What can hang from each mark
mesigab: tugab
pebekim: budegi
pelav: budegi tugab
debuf: tugab
kesug: budegi
budegi: pebekim pelav pirul
tugab: debuf kesug mesigab pelav pirul

Each row was made from one small tree. Brackets hold a mark, then the marks that hang from it, in alphabetical order. Every link used is in the known rows. Write each row's tree.
In the rows, zero is written as 128.
Known rows
[mesigab [tugab debuf kesug pirul]]: [157  79 107  90 175 134 111 116 100 123 101 120 148 143  81 133 124  37
 153 121]
[tugab kesug]: [138  93 106 117 148 126 143 122 113 122 106 102 167 114 104 125 108 114
 135 149]
[kesug [budegi pebekim pirul]]: [138 124 175 141 129 127 144 142 131 163 102 118 162 104 139 145 108 167
 133  92]
[debuf [tugab [kesug [budegi pirul]] mesigab pelav]]: [135 114  97 125 147 174 133 106 117  97 114  70 213  74  70 135 106  65
 147 125]
[pelav [tugab [kesug [budegi pebekim]] mesigab pirul]]: [ 98 115 138 136 146 125 136  90  98 138 132  92 173 126 107 133 104  62
 188 147]
[debuf [tugab [pelav [budegi pirul]]]]: [157 153  88 122 155 179 128 161 118 107  95 108 207 136  85 124 122 136
 110 116]
[debuf [tugab [kesug [budegi pelav]] pirul]]: [137 126  99 121 168 125 134 118  98 111  96 132 206 114  77 127 132  98
 165 127]
[budegi pebekim [pelav [tugab mesigab]] pirul]: [ 96 161 153 146 135 128 163 137 117 136  33 107 159  78 175 129 106 153
 109 150]
[budegi pebekim [pelav [tugab debuf]] pirul]: [123 187 159 126 162 137 164 141 101 141  44 129 155  99 152 130 110 157
 111 141]
[debuf [tugab kesug]]: [142 104  81 116 166 152 146 153 108 107  92 114 198 118  68 124 122 113
 134 166]
[kesug [budegi pebekim pelav pirul]]: [136 149 177 144 125 106 156 135 122 159  81 119 149  87 164 140 117 176
 125  89]
[debuf [tugab [kesug [budegi pebekim pelav]]]]: [146 139 127 133 156 129 167 147  96 123  91 110 177 105  95 127 125 115
 144 155]
[debuf [tugab [kesug budegi] mesigab]]: [122  87  95 123 148 152 140 115 122 120 126  85 185 111  67 136 115  82
 153 151]
[budegi pebekim [pelav [tugab kesug]] pirul]: [112 181 166 141 145 124 174 157  94 127  33 117 165  81 167 122 104 136
 127 164]
[kesug budegi]: [150  92 123 126 129 112 131 131 129 164 153 109 147 137 110 138 123 160
 143  83]
[mesigab [tugab debuf [kesug budegi]]]: [171  79 128  95 152 136 126 141 104 148 144  93 113 149  84 139 124  43
 162 115]
[kesug [budegi pebekim [pelav [tugab debuf]] pirul]]: [135 171 177 131 143 124 155 135 107 165 105 119 141 113 142 142 116 149
 145 101]
[tugab debuf mesigab pirul]: [116  78  89  94 180 145 102  19 136 127 111 118 180 124  75 141 111 100
 126 106]
[pelav [tugab debuf]]: [138 121  93  99 171 149 133 137 104 150 142 114 151 167  78 130 120 129
 138 136]
[pebekim [budegi [pelav [tugab kesug]] pirul]]: [101 164 127 135 137 140 104 162 135 120 102 116 167 128 135 124 133 133
 137 135]
[pebekim [budegi [pelav [tugab pirul]]]]: [110 153 107 139 144 113  99 143 129 129 115 129 161 153 129 121 149 151
 133 121]

Which tree is each row?
[111  85 101  91 184 149 111   5 118 109 114 103 184 111  67 137  99  45
 152 138] => [tugab debuf kesug mesigab pirul]
[174 158 158 112 184 138 134  29  74 114 128 103 194  93  76 136 100  47
 168  90] => [tugab debuf [kesug [budegi pebekim]] pelav pirul]
[173 164 108  96 182 159 104  53 104 118 132 120 184 164  79 127 116 101
 128  72] => [tugab debuf [pelav budegi] pirul]
[147 157 177 109 163 137 156  83 101 142 108 108 146  97 110 140 103  96
 149 123] => [tugab debuf [kesug [budegi pebekim pelav pirul]]]
[ 92  97  95 121 154 134 122  93 105 120 119  98 185 130  96 125 106  66
 172 157] => [pelav [tugab kesug mesigab pirul]]
[174 182 139 111 182 155 124  54  95 122 109 120 181 152  97 128 110 104
 119  90] => [tugab debuf [pelav [budegi pebekim]] pirul]
[191  93  94  98 158 146 122 141 105 129 111  91 133 129  90 132 127  76
 112  92] => [mesigab [tugab debuf pelav]]
[115 117  98 118 163 128 127 128  89 124 117 122 189 143  94 121 115  89
 174 149] => [pelav [tugab kesug pirul]]
[154 180 161 135 138 162 150 119 100 109  89  80 178 111 133 122  90  90
 127 134] => [tugab kesug [pelav [budegi pebekim pirul]]]
[127 193 165 114 176 158 142 107  79 143 132 120 154 207  98 124 107  69
 174 167] => [pelav [budegi pebekim] [tugab debuf kesug pirul]]
[135 111  88 126 161 153 123  72 104  91 116  87 226  85  60 131 113  51
 162 117] => [debuf [tugab [kesug budegi] mesigab pelav pirul]]
[120 178 152 138 148 135 138 149  98 155 113 129 159 206 133 120 117 132
 151 145] => [pelav [budegi pebekim] [tugab pirul]]
[136 126 138 128 125 111 131 135 134 154 109 120 151 102 143 137 123 172
 135  69] => [kesug [budegi pelav pirul]]
[112 146 121 136 133 131  98 148 157 124  87 126 165 117 145 129 138 176
 104 107] => [pebekim [budegi pelav pirul]]
[132 188 154 116 173 154 134 119  93 156 129 132 151 218 106 127 116 114
 151 142] => [pelav [budegi pebekim] [tugab debuf pirul]]
[158 150 104 124 151 136 108  91 111 115 111 115 193 148 114 121 117 124
 126  76] => [tugab [pelav budegi] pirul]
[120 135 144 133 154 117 140 127  82 142 129 117 178 141 107 129 112  86
 190 138] => [pelav [tugab [kesug [budegi pebekim]] pirul]]
